Each row comes from the steps of one walk. Every step used is in the known rows, and no mark comes twice. Write the walk behind each row, first mark first.
Known rows:
suride, favadez, zipu: [ 2.12  2.46  4.29  2.73 -2.46  0.82 -2.61 -1.37 -4.25 -0.93  1.09 -2.60
  3.23 -2.00 -3.48  4.67 -2.01  1.43  1.67  3.13 -3.58 -1.22  1.49 -2.24
  3.60]
zipu, fosu, mureva, vatap, sikin, neka, suride: [ 3.76 -1.62  0.63  0.79  0.32  0.25 -2.08  1.44  2.76  0.77  2.42 -1.99
 -3.42 -5.17 -2.81  0.73 -2.62 -1.98  1.07  3.78 -5.12 -3.00  0.38  2.15
  1.28]
sikin, neka, suride: [ 3.69 -1.27  3.04  2.00 -1.10 -0.03 -2.96 -0.20  2.40  1.62  2.03 -2.97
 -5.22 -3.53 -2.02  3.27 -3.12 -1.99  1.85  3.72 -5.50 -3.18  1.56  1.76
  2.23]
neka, suride, favadez: [ 2.00 -1.91  4.81  2.60 -2.28  0.43 -3.54 -2.91 -0.92  0.88  0.84 -0.85
  0.01 -3.23 -3.40  5.00 -2.51 -1.99  1.24  2.67 -2.87 -4.43  0.92 -0.53
  4.96]
neka, suride, favadez, zipu, fosu, mureva: [ 1.15  0.88 -0.33  1.66 -0.09 -1.76 -2.15 -0.22 -0.77  0.83  4.64 -0.53
  3.28 -4.30 -3.43  2.60 -1.67 -1.09 -1.13  3.22 -1.39 -3.74 -0.04  0.02
  1.11]
fosu, zipu, favadez, suride, neka: [ 0.52 -2.20  2.05  2.34  1.39 -2.03 -3.43 -2.27 -1.80  0.42  6.31 -6.35
  0.55 -4.79 -2.24  3.99 -2.73  1.46  1.46  5.17 -4.23 -1.70  1.70 -0.55
  1.93]
zipu, fosu, mureva, vatap, sikin: [-0.78  0.24 -2.52 -2.52  1.38  0.17  0.60  2.10 -0.85 -0.94  0.53  2.87
  0.63 -4.20 -4.33 -2.60 -0.97 -1.94  1.70  6.65 -4.22 -0.91 -0.40  1.71
  0.50]
viki, sikin, vatap, mureva, fosu, zipu, favadez, suride, sabat: [-0.12 -2.66  2.45  1.86  2.54 -2.18 -5.49  1.37 -3.71  1.28  5.64 -2.66
  1.84 -4.09 -2.17  3.57 -2.70  0.39  0.92  5.74 -5.33 -3.64 -1.04  1.09
  3.18]
sikin, neka, suride, favadez, zipu, fosu: [ 6.72 -0.63  2.90  2.44  0.58 -0.31 -3.54 -1.26 -1.54  1.45  3.56 -5.73
  0.38 -5.07 -2.73  3.29 -0.82  0.81  1.08  2.68 -3.70 -4.35  2.03 -0.37
  2.45]
fosu, mureva, vatap, sikin, neka, suride: [ 2.51 -1.02  0.99  0.92 -0.50  0.50 -1.85  1.54  2.65  0.26  1.72 -1.09
 -3.54 -4.35 -2.89  1.18 -3.25 -2.11  1.27  4.02 -5.36 -2.24  0.11  1.92
  1.50]
sikin, neka, suride, favadez, zipu, fosu, mureva, vatap: [ 2.00 -0.66  2.58  1.83  0.27 -0.71 -0.11  0.40 -0.17  0.25  2.79  1.29
  1.15 -3.39 -2.93  0.33 -3.67 -0.27  0.26  2.77 -2.90 -1.19 -1.68 -1.29
  0.87]
zipu, fosu: [ 3.45 -1.08  0.27 -0.37  1.80 -1.86 -1.98 -1.38 -0.97  2.78  2.94 -2.04
 -2.11 -4.13 -2.57  0.99  0.04 -1.72  1.90  5.51 -3.71 -4.80  2.46  1.83
  1.27]
viki, zipu, favadez, suride, neka: [ 1.02 -2.72  1.52  1.85  0.86 -1.72 -3.61 -2.01 -2.27  1.01  5.30 -6.86
 -0.85 -4.84 -2.97  4.25 -3.05  1.97  1.51  5.86 -4.31 -3.17  2.15  0.52
  2.05]
zipu, fosu, mureva: [-0.19  0.19 -1.93 -0.22  1.48 -3.10 -1.18  0.00 -0.26  1.92  4.27  1.53
  0.88 -4.20 -3.13  1.22 -1.40 -2.60 -0.41  5.48 -1.78 -4.16  0.39  1.19
  0.08]
vatap, sikin, neka, suride: [ 3.58 -1.13  1.38  0.87 -0.64  0.73 -2.83  0.98  2.30  0.70  1.38 -2.98
 -4.73 -4.47 -2.74  2.19 -2.48 -2.03  2.01  4.36 -5.98 -2.94  1.55  2.46
  2.21]
mureva, fosu, zipu: [ 0.59  2.62  2.16  2.41  0.84 -1.79  1.56  1.30 -2.57 -0.52 -0.38  1.02
 -0.04 -1.63 -3.98  0.51 -2.64 -1.75  2.49  4.47 -4.09  1.18  0.27  0.96
  2.21]
vatap, mureva: [-0.68 -1.05  0.64 -2.14  0.10 -1.29 -0.06  0.81 -1.38  1.21  0.81  3.03
 -0.94 -2.60 -1.04  0.84  0.59 -5.00  2.42  7.65 -4.76 -2.71  0.40 -0.13
  1.61]
suride, neka: [ 1.71 -1.56  3.58  1.46  0.82 -1.05 -1.57 -3.04 -2.76  0.45  2.64 -2.78
 -3.25 -4.08 -2.80  4.21 -2.34 -0.92  1.80  6.78 -4.04 -1.68  2.34 -0.91
  1.73]
viki, sikin: [ 1.53  2.06 -0.72 -1.53 -0.25 -0.52 -1.05  2.06 -1.33  2.53 -0.12 -0.83
 -3.16 -3.52 -4.18  1.62 -2.54 -1.07  1.65  7.93 -8.04 -3.78  1.83  3.28
  1.49]
samad, sikin, vatap, mureva, fosu, zipu, favadez: [ 1.30 -0.90  0.05 -0.48  2.06 -3.20 -1.23  0.05 -1.48  3.04  2.83  0.19
  0.99 -5.61 -3.54  1.13 -2.35  0.22  1.70  4.20 -3.36 -1.85 -0.94  1.05
  3.23]
neka, suride: [ 0.66 -0.21  2.14  1.37 -2.41  0.25 -2.19 -0.94  1.29  1.28  1.73 -1.07
 -2.98 -1.75 -2.59  2.48 -1.90 -2.73  1.75  3.78 -4.31 -2.78  1.37  2.55
  2.68]
samad, sikin, vatap, mureva: [-0.75 -0.31  1.49 -2.12  1.87 -1.61 -1.00  2.15 -0.67  1.89  1.78  3.50
 -0.67 -4.99 -1.34  1.50  0.14 -5.89  1.64  6.03 -5.82 -2.11 -0.52 -0.34
  2.09]
favadez, suride: [-1.96  0.26  0.78  1.20 -0.22 -1.13 -3.52  1.03 -0.29  0.16  4.15 -3.72
  0.46 -0.40 -1.44  1.63 -1.23 -1.00  2.32  5.34 -6.25 -2.16  1.91  1.51
  1.42]
viki, sikin, vatap, mureva, fosu, zipu: [ 0.04  2.34  2.08  1.25  2.25 -1.78  1.69  3.15 -2.71  0.16 -0.37  2.21
  0.01 -3.70 -3.46  0.20 -2.05 -3.20  2.05  5.06 -5.95  0.79 -0.70  0.55
  2.23]

Write each row's walk:
[ 0.13 -0.29 -0.52  0.06  0.00 -2.82 -1.95 -2.44 -0.94  2.75  3.55 -1.00
  1.75 -5.19 -3.54  2.54 -3.13  1.33  2.12  3.90 -2.01 -2.49  0.70  1.19
  2.97] -> fosu, zipu, favadez
[ 0.12 -1.40  0.95  0.15  2.19 -3.16 -1.47 -1.06 -2.25  2.91  2.71  0.42
  0.23 -5.44 -3.10  1.37 -2.38  0.26  2.21  4.27 -3.25 -1.87 -0.50  0.34
  3.33] -> sikin, vatap, mureva, fosu, zipu, favadez
[ 0.75 -3.16  2.27  1.61  1.33 -1.80 -4.05 -2.63 -1.88  0.96  6.10 -6.48
 -0.94 -4.38 -2.03  3.96 -2.26  1.54  1.57  6.01 -4.67 -2.65  2.00 -0.48
  1.86] -> zipu, favadez, suride, neka
[ 1.24 -2.57  2.61  2.61  2.05 -2.06 -2.95 -1.64 -2.59  0.37  5.37 -6.29
 -0.53 -4.04 -2.52  3.14 -2.59  1.62  1.57  5.49 -4.75 -1.30  1.33 -0.46
  2.04] -> mureva, fosu, zipu, favadez, suride, neka
[ 0.44  1.83 -1.56  0.53  0.69 -2.39 -1.27  0.41 -1.22  1.00  4.65  0.01
  2.61 -3.86 -3.25  1.55 -1.36 -1.10 -0.58  4.62 -1.96 -3.00  0.35  0.51
  0.02] -> favadez, zipu, fosu, mureva
[ 0.38  1.80  1.72  1.35  1.16 -1.92  2.21  2.26 -2.62 -0.51 -0.39  2.27
  0.64 -2.01 -3.13 -0.13 -1.57 -3.13  2.41  5.17 -4.27  1.03 -0.44  0.35
  2.09] -> vatap, mureva, fosu, zipu
[-1.24 -1.30 -0.45  0.81  1.04 -2.51 -3.06  1.27 -0.77  1.17  5.16 -3.74
  2.69 -2.31 -1.58  0.61 -1.32  0.58  2.14  4.63 -5.24 -2.10  0.22  1.28
  2.24] -> vatap, mureva, fosu, zipu, favadez, suride
[-2.45 -1.04  2.78 -1.34  2.05 -1.46 -1.32  0.63 -1.75  1.77  1.65  3.84
 -1.81 -4.71 -0.74  1.89  0.18 -5.72  2.36  6.17 -5.66 -2.19  0.03 -1.25
  2.15] -> sikin, vatap, mureva
[ 4.13 -3.04  3.52  2.20 -0.08  0.22 -3.17 -1.13  0.24  0.50  1.68 -1.13
 -0.12 -5.77 -3.49  3.28 -3.01 -1.45  0.47  2.55 -3.14 -4.58 -0.17 -0.90
  3.68] -> zipu, fosu, mureva, vatap, sikin, neka, suride, favadez
[-0.44 -2.20  2.01  2.42  0.52 -2.03 -5.84 -0.81 -2.83  0.68  6.60 -3.58
  3.16 -2.87 -2.14  4.48 -3.17  1.20  1.12  4.86 -2.95 -3.55  0.03  1.21
  3.00] -> fosu, zipu, favadez, suride, sabat
[ 1.60 -1.70  2.27 -0.87  1.87 -1.39  0.86  1.94 -3.67  1.01 -1.71  2.46
 -4.44 -0.18 -2.29 -1.31  0.27 -3.43  2.75  8.37 -6.08 -1.69 -0.17  0.44
  2.06] -> vatap, mureva, fosu
[ 1.33 -2.70  2.43  1.66  3.07 -2.32 -2.93 -0.04 -1.99  0.73  5.91 -5.26
  0.23 -5.58 -2.21  2.98 -2.06  0.21  0.99  5.25 -5.40 -1.23  0.24 -0.78
  2.06] -> samad, sikin, vatap, mureva, fosu, zipu, favadez, suride, neka
[ 0.41 -1.68  3.78 -0.28  3.23 -1.54 -0.02  1.71 -3.94  1.39 -1.13  3.04
 -5.04 -1.70 -2.03 -0.53  0.07 -3.99  2.71  7.35 -6.61 -1.30 -0.51 -0.40
  2.44] -> sikin, vatap, mureva, fosu
[-1.83 -0.34 -0.68  1.29  0.06 -2.35 -3.97  0.08  0.00  1.29  6.04 -4.72
  3.25 -2.81 -1.95  1.98 -2.24  1.33  2.06  3.74 -4.62 -2.36  1.05  1.66
  2.17] -> fosu, zipu, favadez, suride
[-2.06  0.87 -2.11 -2.41  0.58  0.47  0.88  2.28 -1.05 -1.49 -0.24  3.75
  0.55 -3.42 -4.38 -2.20 -1.59 -2.06  1.90  6.81 -4.39 -0.16 -0.55  1.49
  0.77] -> fosu, mureva, vatap, sikin
[ 1.07 -3.18  2.31  1.83  2.26 -2.20 -2.49 -1.05 -2.57  0.33  5.40 -5.36
 -0.04 -4.30 -1.92  2.65 -1.81  0.67  1.55  6.07 -4.85 -1.51  0.85 -0.89
  1.91] -> vatap, mureva, fosu, zipu, favadez, suride, neka
[ 0.13 -3.22  3.32  2.25  3.20 -2.27 -3.12 -1.17 -2.76  0.60  5.77 -5.09
 -0.47 -5.39 -1.80  3.19 -1.98  0.33  1.50  5.31 -5.32 -1.22  0.67 -1.47
  2.19] -> sikin, vatap, mureva, fosu, zipu, favadez, suride, neka
[ 0.94  1.16 -0.54  1.16  0.58 -2.16 -1.82 -0.28 -1.70  0.86  4.37 -0.08
  3.54 -4.35 -3.54  2.46 -1.58 -0.87 -0.89  3.99 -1.40 -3.61  0.16 -0.44
  0.92] -> suride, favadez, zipu, fosu, mureva
[-0.24  1.68  2.78 -0.02  2.01 -1.59 -2.75  0.75 -0.35  2.23  2.27  1.17
 -1.82 -5.24 -3.16  3.17 -2.43 -3.33  1.35  3.83 -5.76 -1.48  0.51  0.86
  2.55] -> samad, sikin, vatap
[ 0.96 -1.36 -0.05 -0.26  1.19 -3.08 -0.82 -0.94 -2.10  2.68  2.35  0.00
  0.68 -4.41 -3.32  0.91 -2.05  0.70  2.21  4.99 -2.85 -2.19 -0.30  0.90
  3.04] -> vatap, mureva, fosu, zipu, favadez
[ 0.44  0.43 -1.18 -0.95 -0.04  1.28 -0.31  1.85 -1.07 -1.73  0.84  1.18
  2.49 -4.37 -4.58 -1.31 -1.24 -0.98  1.09  4.50 -3.66 -0.89 -0.73  0.79
  1.66] -> neka, suride, favadez, zipu, fosu, mureva, vatap, sikin
[ 2.66  0.48 -1.09  1.06  0.93 -1.31 -2.47  0.94 -0.24  0.40  4.33 -1.46
  2.62 -5.86 -3.66  2.16 -1.74 -0.80 -0.94  3.55 -2.28 -3.72  0.07  0.12
  0.87] -> vatap, sikin, neka, suride, favadez, zipu, fosu, mureva
[ 0.15  0.74 -1.33 -1.40  0.67  0.92  0.08  1.82 -2.01 -1.79  0.49  1.73
  2.67 -4.39 -4.60 -1.45 -1.16 -0.69  1.33  5.37 -3.68 -0.72 -0.55  0.29
  1.36] -> suride, favadez, zipu, fosu, mureva, vatap, sikin
[ 3.46 -2.87  4.59  2.97 -0.28 -0.45 -5.12 -1.01 -1.11  0.94  3.76 -2.38
 -2.72 -3.41 -2.19  5.43 -3.86 -1.13  0.96  4.83 -3.66 -4.20  0.42  1.30
  3.09] -> sikin, neka, suride, sabat
[ 4.20 -0.51  0.83  1.31 -0.22  0.71 -2.13  1.82  2.19  0.08  2.69 -3.05
 -2.28 -4.94 -2.86  1.07 -2.59 -0.89  0.92  3.20 -5.16 -2.17  0.32  1.67
  1.25] -> favadez, zipu, fosu, mureva, vatap, sikin, neka, suride
